In the rows, zero is written as 128.
Known rows, with every step that occurs:
vurovog pomu napav: [102  98 163 103  83 158 111  90 119 149 149 128 117 159 171 141 110 126
 100 132 138 103 117 138 139 189 119 133  84 138 158 124 112 147 134 131
 112 121 153 166 125 142 132]
fidi bope matilat napav pomu foruf: [104  92 182 101  80 159 118  97 140 125 129 123 116 162 187 107 122  96
  96 138 138 120 110  89 106 174 140 154 129 161 201 104 122 109 129 164
 126  36 137 132 127 144 118]
matilat vurovog pomu napav: [106 101 160 100  91 170 107  86 139 148 150 106 104 159 156 133 116 140
 102 125 133 100 126 151 135 176 110 145  99 148 179 126 116 140 136 131
 101 133 153 164 129 140 128]
vurovog nurenuf: [121  97 170 112 118 151 113  97 138 100 137 140 123 129 162 142 121 121
 100 137 157 110 125 110 123 116 149 125 112 133 122 121 110 144 153 130
 108 108 133 170 131 144 136]
bope matilat napav pomu vurovog nurenuf: [123  94 177 101 117 161 117 108 128 103 122 133 112 119 172 123 115 101
  93 152 121 102 123 104 108 100 177 117  93 130 183 115 123 127 153 170
  98  49 156 177 160 134 118]
donu foruf: [126 101 161 134 121 153 118  92 124 106 145 135 129 149 170 141 103 133
 107 132 150 112 119 104 124 162 138 133 112 147 150 144 107 143 153 130
 124 101 149 173 121 138 118]
bikop nurenuf vurovog: [121 100 154 136 139 159 118 112 143 131 124 161 109 147 157 143 117 152
  89 112 156 108 114 115 123 109 114  94 140 132 194 138 115 137 134 131
  93  98 126 178 130 143 124]
nurenuf vurovog pomu foruf: [112  85 160 121 104 163 106  78 140 126 146 124 130 148 180 145 103 147
  94 109 151  99 105 113 115 166  97 112 147 162 233 106 117 132 113 131
 126 108 110 149 123 152 123]
zedom donu: [112  98 156 108 110 132 115 100 155 119 138 127  97 145 166 145 120 134
 114 126 155 112 110 112 108 158 115 129 116 143 124 126 107 139 153 131
 107 105 132 167 117 141 118]
napav matilat vurovog pomu: [ 95 103 156 102 100 149 107  87 169 132 154 117 102 141 154 139 104 153
 110 121 143 103 125 154 135 154 117 130 109 166 167 146 123 141 149 120
 108 127 145 161 133 141 125]
bikop nurenuf: [109 102 160 118 123 155 121 107 135 127 132 163 109 149 145 145 118 145
  99 129 153 118 120 113 129 133 133 112 118 133 154 154 117 137 144 130
 100 113 145 171 126 142 127]
matilat vurovog pomu: [113 101 160  97 105 167 108  84 155 126 150 108 111 145 145 136 114 154
 110 122 136 100 127 137 122 153 107 139 127 154 176 126 121 131 139 133
 107 123 137 155 128 144 118]
zedom donu vurovog pomu napav: [102  96 157  95  89 134 115  99 141 154 136 105  88 149 177 157 132 144
 103 137 131  99 109 143 129 194  87 140 104 139 132 123 112 146 139 130
  92 121 122 175 114 135 116]
fidi bope matilat napav: [113 111 162  94 101 152 122 114 133 112 126 129 126 161 185 116 140  95
 101 139 141 109 110 109 123 139 139 153 129 145 172 104 119 124 138 162
 127  47 144 144 136 144 123]
bikop nurenuf vurovog pomu: [114  92 158 124 118 168 116 105 139 139 133 151 110 153 152 153 108 159
  88 112 144 101 109 119 127 135 101  89 128 134 215 131 119 132 120 136
  94 100 129 176 136 143 119]
foruf donu vurovog pomu napav matilat: [ 86 118 142 100  86 117 116 113 160 151 140 126  95 140 182 158 127 141
 111 130 135 110  95 139 159 187 119 137  90 143 131 156 117 158 146 108
 102 118 141 169 135 132 124]
foruf donu vurovog pomu napav: [104 117 146  95  90 136 118 112 144 143 135 117 103 143 174 157 139 141
 111 133 129 107  96 122 147 182 108 147 107 132 136 137 114 148 136 122
 103 116 134 163 131 134 114]
napav pomu: [111 101 174 116 102 150 114  95 146 134 143 138 102 138 151 126 107 139
 106 131 141 117 130 113 118 159 134 129 101 141 120 134 110 136 156 131
  97  80 137 161 119 143 118]
donu vurovog pomu bikop: [106  91 153  92 100 156 109  81 119 124 132 113 101 134 170 152 128 152
 109 138 125  98 116 125 135 168  96 121 124 156 172 130 132 144 138 134
 104 103 105 131 113 159 101]
napav pomu foruf donu vurovog nurenuf: [111  95 172 112 104 137 118 105 169 105 125 125 101 113 169 147 131 137
 101 137 145 127 104  76 115 139 141 143 138 144 131 133 113 131 146 124
  96  92 107 157 128 138 115]
fidi bope matilat vurovog pomu: [107 100 165  83  96 161 118 111 161 118 137 105 127 159 153 113 127 125
 100 128 135 100 122 146 121 160 111 161 130 153 186 114 126 123 132 155
 108  87 144 126 131 145 107]
fidi bope matilat: [110 107 164  97 107 140 123 123 146 110 131 138 137 154 169 113 129 106
 100 136 150 110 119 129 123 152 135 151 121 143 141 119 117 135 141 147
 117  71 139 131 122 148 116]
napav pomu foruf donu vurovog: [107 105 162 111 102 132 119 101 169 124 131 126  97 126 167 143 131 150
 111 129 140 127 102  85 119 171 122 146 143 153 141 144 115 131 144 120
 105  89 110 147 116 141 107]
fidi bope: [105 116 161 105 101 147 117 111 142 117 140 142 135 158 174 129 134 129
 107 130 153 116 129 115 129 165 122 147 119 140 121 118 107 139 149 141
 119  81 124 153 114 152 120]
fidi bope matilat vurovog nurenuf: [119  96 175  96 117 159 119 120 168  89 125 115 130 143 157 109 135 106
  91 137 152 107 130 133 116 103 145 160 132 144 152 108 120 128 146 151
 100  85 136 137 137 144 121]
napav pomu foruf: [105  90 178 119  96 155 111  78 145 130 146 133 110 140 164 128 101 135
 101 127 148 122 124 101 110 178 132 131 118 160 162 131 115 131 141 129
 114  96 128 151 112 148 121]
bope matilat: [118  99 162 103 122 141 121 107 139 111 134 135 120 137 158 121 115 110
 101 134 148 103 112 134 119 131 142 136 117 146 152 128 122 141 144 131
 114 101 149 137 129 143 123]
foruf donu zedom: [120 125 137 122 112 131 126 120 154 114 134 142 130 139 145 150 133 147
 104 120 148 115  89  88 129 148 162 129  99 139 130 134  98 137 156 123
 123  92 149 136 117 144 107]
foruf donu vurovog: [118 125 142 106 123 121 122 118 160 113 127 129 106 125 164 152 150 148
 119 130 143 115 101 105 134 137 119 145 143 137 113 144 111 146 153 119
 108 103 114 159 125 139 110]
matilat napav pomu bikop nurenuf: [103  84 171 111  98 180 114  85 111 139 120 148  69 156 158 137 113 133
 103 133 128 123 116  72 121 139 135  99 103 144 212 143 131 119 146 156
  89  51 144 153 137 147 113]
bikop pomu foruf donu: [112 113 144 106 113 131 115  90 157 113 130 141 111 150 161 161 125 141
 122 115 160 128  93  74 116 163 127 128 131 161 159 147 111 125 139 133
 143  88 119 156 121 138 119]
bope matilat napav pomu: [119  97 174 105 104 155 119  97 134 128 130 124  91 140 163 113 115 104
 100 139 130 109 111 106 112 135 149 135 110 145 174 118 122 121 145 153
 106  48 154 149 142 135 120]

Rows:
[ 91 109 153 119  99 132 111  99 139 147 147 146 107 150 180 135 108 118
 102 131 155 111 121 150 147 167 142 130  75 149 124 148 114 162 156 110
 111 126 157 178 124 140 146] : pomu napav matilat
[120 105 162 108 128 153 114 105 130  93 135 149 140 118 172 147 121 131
  99 144 144 104 135 117 121 112 156 110 101 128 139 128 112 148 158 145
 109 107 134 190 138 146 125] : pomu vurovog nurenuf
[108 108 151 109 104 138 116  96 155 106 139 137 123 143 174 146 122 128
 116 119 160 126  92  80 120 166 134 141 139 158 168 139 113 135 136 120
 135 114 133 142 129 146 123] : pomu foruf donu
[118 106 165 102 114 156 118 103 125 124 127 133 108 129 172 118 113 114
 101 145 114 103 121 111 109 128 157 123  98 138 190 126 124 127 150 167
 107  48 156 167 150 135 108] : bope matilat napav pomu vurovog
[123  90 160 129 117 139 118  98 141 107 140 122 106 155 172 149 104 134
 111 129 154 115 106  98 108 171 123 131 110 148 144 139 102 138 156 133
 116 101 140 180 119 131 110] : zedom donu foruf
[ 89  93 153 131 100 152 112 107 143 167 139 158  97 164 171 150  97 144
  81 113 148 102 110 148 149 155 113  87  86 140 209 150 120 151 127 121
  89 115 150 190 140 136 138] : bikop nurenuf vurovog pomu napav matilat
[111 118 146  94 103 132 119 110 157 122 135 121 107 131 162 160 139 156
 118 130 132 110  96 108 136 163 103 140 134 137 135 138 116 141 140 125
 109 103 117 152 131 139 103] : foruf donu vurovog pomu
[106  79 163 127 111 171 113  89 138 136 135 147 120 157 164 153 103 156
  85 109 153 106 102 106 118 151 100  92 144 152 252 129 123 125 106 133
 112 114 119 162 130 147 123] : bikop nurenuf vurovog pomu foruf
[117  99 176 112 117 156 112 104 140 108 135 147 122 116 161 137 108 134
  97 144 133 110 141 108 114 123 160 110  85 125 126 130 111 141 164 148
  90  80 137 188 139 142 114] : napav pomu vurovog nurenuf
[116 102 158 107 117 132 118 104 162  90 123 126 120 117 180 158 143 132
 106 135 156 120  97  84 123 124 138 146 152 147 140 131 115 140 140 119
 118 117 104 157 129 142 123] : pomu foruf donu vurovog nurenuf
[100 100 155  97  86 147 113  91 151 114 147 127 125 149 171 154 112 137
 116 117 149 119  88  85 122 192 121 134 128 158 192 130 118 130 123 127
 136 115 136 140 134 145 117] : vurovog pomu foruf donu
[122 108 150 105 126 126 118  98 164  97 116 131 108 124 168 175 146 143
 110 132 156 122  99  78 120 121 130 133 150 151 132 138 112 130 142 132
 126  93  89 168 122 135 121] : bikop pomu foruf donu vurovog nurenuf
[120  97 156 119 111 158 108  94 143 129 143 128 122 144 168 144 108 147
  98 112 145  93 113 124 123 144  98 109 128 143 192 108 113 138 128 132
 109  95 117 162 129 147 118] : nurenuf vurovog pomu
[120  92 165 106 124 126 118 109 160 103 122 118  93 119 168 158 142 138
 102 144 150 107 116 117 112 120 118 133 131 134  96 119 108 145 158 129
  88 108 101 180 119 137 119] : zedom donu vurovog nurenuf
[101 116 143 111 115 137 108  85 162 154 137 128  86 157 159 142 113 143
 109 120 151 109 130 158 138 145 126 134  87 162 140 158 113 145 160 125
 110 113 141 188 119 130 140] : bikop pomu napav matilat vurovog
[119 119 135 120 114 130 123  97 155 118 127 140 125 148 147 166 127 154
 106 113 155 121  83  69 117 164 155 123 111 162 159 142  99 121 143 133
 150  85 126 138 104 140 108] : bikop pomu foruf donu zedom
[124 112 153 106 139 146 113  99 133 100 125 153 128 124 162 163 121 140
 105 139 143 105 136 111 119 104 149 100  99 132 129 136 109 140 161 158
 117  85 122 199 133 138 121] : bikop pomu vurovog nurenuf
[123 101 167 110 128 142 117 104 142 101 126 130 117 114 167 150 141 136
  97 146 147 104 127 123 129 105 132 133 134 133 101 124 111 149 155 125
  99 110 108 171 122 143 128] : donu vurovog nurenuf
[102  83 158  93  91 165 106  77 114 120 142 126 109 148 166 144 107 136
 113 129 136 103 113 112 129 180 113 112 101 157 190 126 130 140 137 139
 113  99 130 124 122 160 108] : vurovog pomu bikop
[112 111 160 107  96 143 117  92 155 127 125 116  87 133 183 145 142 137
 113 132 131 128  93  66 116 160 126 148 153 155 170 130 116 120 140 136
 116  67 111 158 131 136 112] : matilat napav pomu foruf donu vurovog
[109  93 176 115  91 165 109  71 132 133 140 127 100 147 180 131 112 125
 104 132 140 120 115  80 108 164 138 135 128 160 191 117 115 118 138 145
 124  71 130 160 127 143 128] : matilat napav pomu foruf
[102  83 160  96  95 136 112  82 154 129 138 104 100 139 177 162 125 154
 106 132 141 105 101 119 110 191  85 137 147 164 169 121 119 132 128 130
 116 123  97 156 108 144 110] : zedom donu vurovog pomu foruf
[105 100 143  86  98 141 115  99 139 114 127 115  97 135 170 160 136 151
 122 130 126 109  93  98 137 171 100 126 126 148 167 140 129 141 139 131
 106  94 110 124 126 152  92] : foruf donu vurovog pomu bikop
[ 95 100 151 127  94 143 105  96 147 157 147 134 109 154 189 143  97 134
  92 115 147  95 110 157 145 168 111 108  83 150 187 126 114 156 134 116
 103 109 139 175 133 140 138] : nurenuf vurovog pomu napav matilat
[106  85 171 108  94 159 109  82 127 127 135 133  88 141 159 127 105 133
 109 131 135 118 128 101 118 164 130 119  95 152 152 136 124 137 156 138
  96  73 130 130 117 157 107] : napav pomu bikop
[ 88 103 148  98  90 141 108  87 189 120 152 114 104 146 163 146 109 148
 117 109 153 119  94 116 129 174 122 138 132 179 206 154 127 132 135 113
 123 133 141 142 142 139 120] : napav matilat vurovog pomu foruf donu
[ 84 101 158 107  79 140 108  90 138 156 155 138 109 155 178 144  99 126
 101 130 145 104 116 156 150 192 129 125  65 151 151 145 119 158 143 117
 111 123 157 174 129 139 140] : vurovog pomu napav matilat
[105 104 156 113 117 142 106  89 164 134 132 129  88 145 160 148 116 131
  99 129 157 108 133 148 135 116 145 127  80 155 128 148 112 147 163 129
 102 114 139 195 130 128 148] : bikop pomu napav matilat vurovog nurenuf
[107  91 159 127 106 172 115 105 125 160 131 149 105 166 165 148 108 145
  81 116 141 100 110 132 137 154 103  98 100 128 222 130 116 140 118 135
  89 112 145 181 136 138 130] : bikop nurenuf vurovog pomu napav
[107  75 174 103 103 176 121  97 114 131 111 143  67 151 153 121 108 112
  95 138 125 117 106  86 115 129 146 104 103 148 231 144 141 115 138 162
  88  44 156 132 144 145 109] : bope matilat napav pomu bikop nurenuf
[ 96  76 156  92 104 149 118  98 134 135 118 126  67 147 157 169 126 165
 106 134 129 107 101 110 123 170  81  99 124 146 186 147 134 134 135 142
  80 107 108 148 117 147  93] : zedom donu vurovog pomu bikop nurenuf
[113 108 161  93 116 154 121 117 164 110 131 115 126 154 158 105 135 119
 101 130 146 106 128 141 118 136 126 166 139 152 163 119 120 128 143 148
 107  86 139 129 125 146 113] : fidi bope matilat vurovog
[113  80 154 113 103 168 103  82 124 123 135 122 108 147 177 144 106 144
 102 112 140  94 108 113 123 155  94  98 122 154 227 109 125 139 127 139
 108  85 112 129 125 161 107] : nurenuf vurovog pomu bikop
[119 101 139 131 101 149 117  99 158 121 137 125 140 146 165 158 117 159
  89 100 148 105  71  79 120 170 131 112 128 157 229 111 103 125 118 126
 136  91 121 127 120 149 103] : nurenuf vurovog pomu foruf donu zedom
[120 104 176 110 110 168 111  94 126 110 130 137 112 122 177 139 118 123
 100 148 125 110 134  90 112 112 165 112  94 127 157 117 112 129 160 164
 100  56 139 200 154 138 121] : matilat napav pomu vurovog nurenuf
[115  85 151 128 131 167 113  99 125 123 117 155  97 151 163 143 116 147
  94 113 149 108 110 101 124 119 110  83 130 143 226 139 127 137 134 135
  91  89 118 147 128 157 115] : pomu bikop nurenuf vurovog
[122 113 156 106 127 129 121 119 161  93 121 131 112 114 166 156 149 136
 108 138 149 116 104  96 132 109 136 140 136 128 102 133 109 146 155 122
  99 102 114 167 136 138 119] : foruf donu vurovog nurenuf
[101  99 166  86  82 166 116 111 145 139 138 104 122 172 166 107 125 111
  92 133 132  99 121 162 131 180 112 167 101 148 188 113 123 130 127 152
 103  99 157 134 131 140 118] : fidi bope matilat vurovog pomu napav
[105  95 163  99 101 151 111  79 135 127 144 115 123 136 176 154 124 154
 102 135 137 103 113 123 127 181 100 138 150 162 173 126 123 137 124 126
 125 129 101 149 109 150 117] : donu vurovog pomu foruf
[105 105 158 101  95 150 114  94 122 152 141 117 109 143 175 149 129 142
  99 142 127  96 121 149 145 182 104 141 106 138 139 129 116 151 136 126
 101 125 128 169 115 140 123] : donu vurovog pomu napav
[ 96 110 150 116 106 145 108  94 157 146 147 124  96 149 169 126 111 129
 105 125 151 108 127 164 142 154 134 144  93 159 147 151 117 155 158 111
 100 135 156 173 127 138 143] : pomu napav matilat vurovog
[108  98 155  94 102 130 116  99 155 132 135 107  91 136 165 161 131 158
 109 134 134 100 108 131 118 175  85 131 131 144 129 125 114 139 142 134
  97 110 107 168 113 138 105] : zedom donu vurovog pomu
[ 98  95 145  92 105 151 121 111 136 123 117 138  85 142 152 168 135 162
 113 129 127 117  90  90 142 159 104 108 129 140 191 162 136 134 133 133
  91 100 118 134 135 148  92] : foruf donu vurovog pomu bikop nurenuf
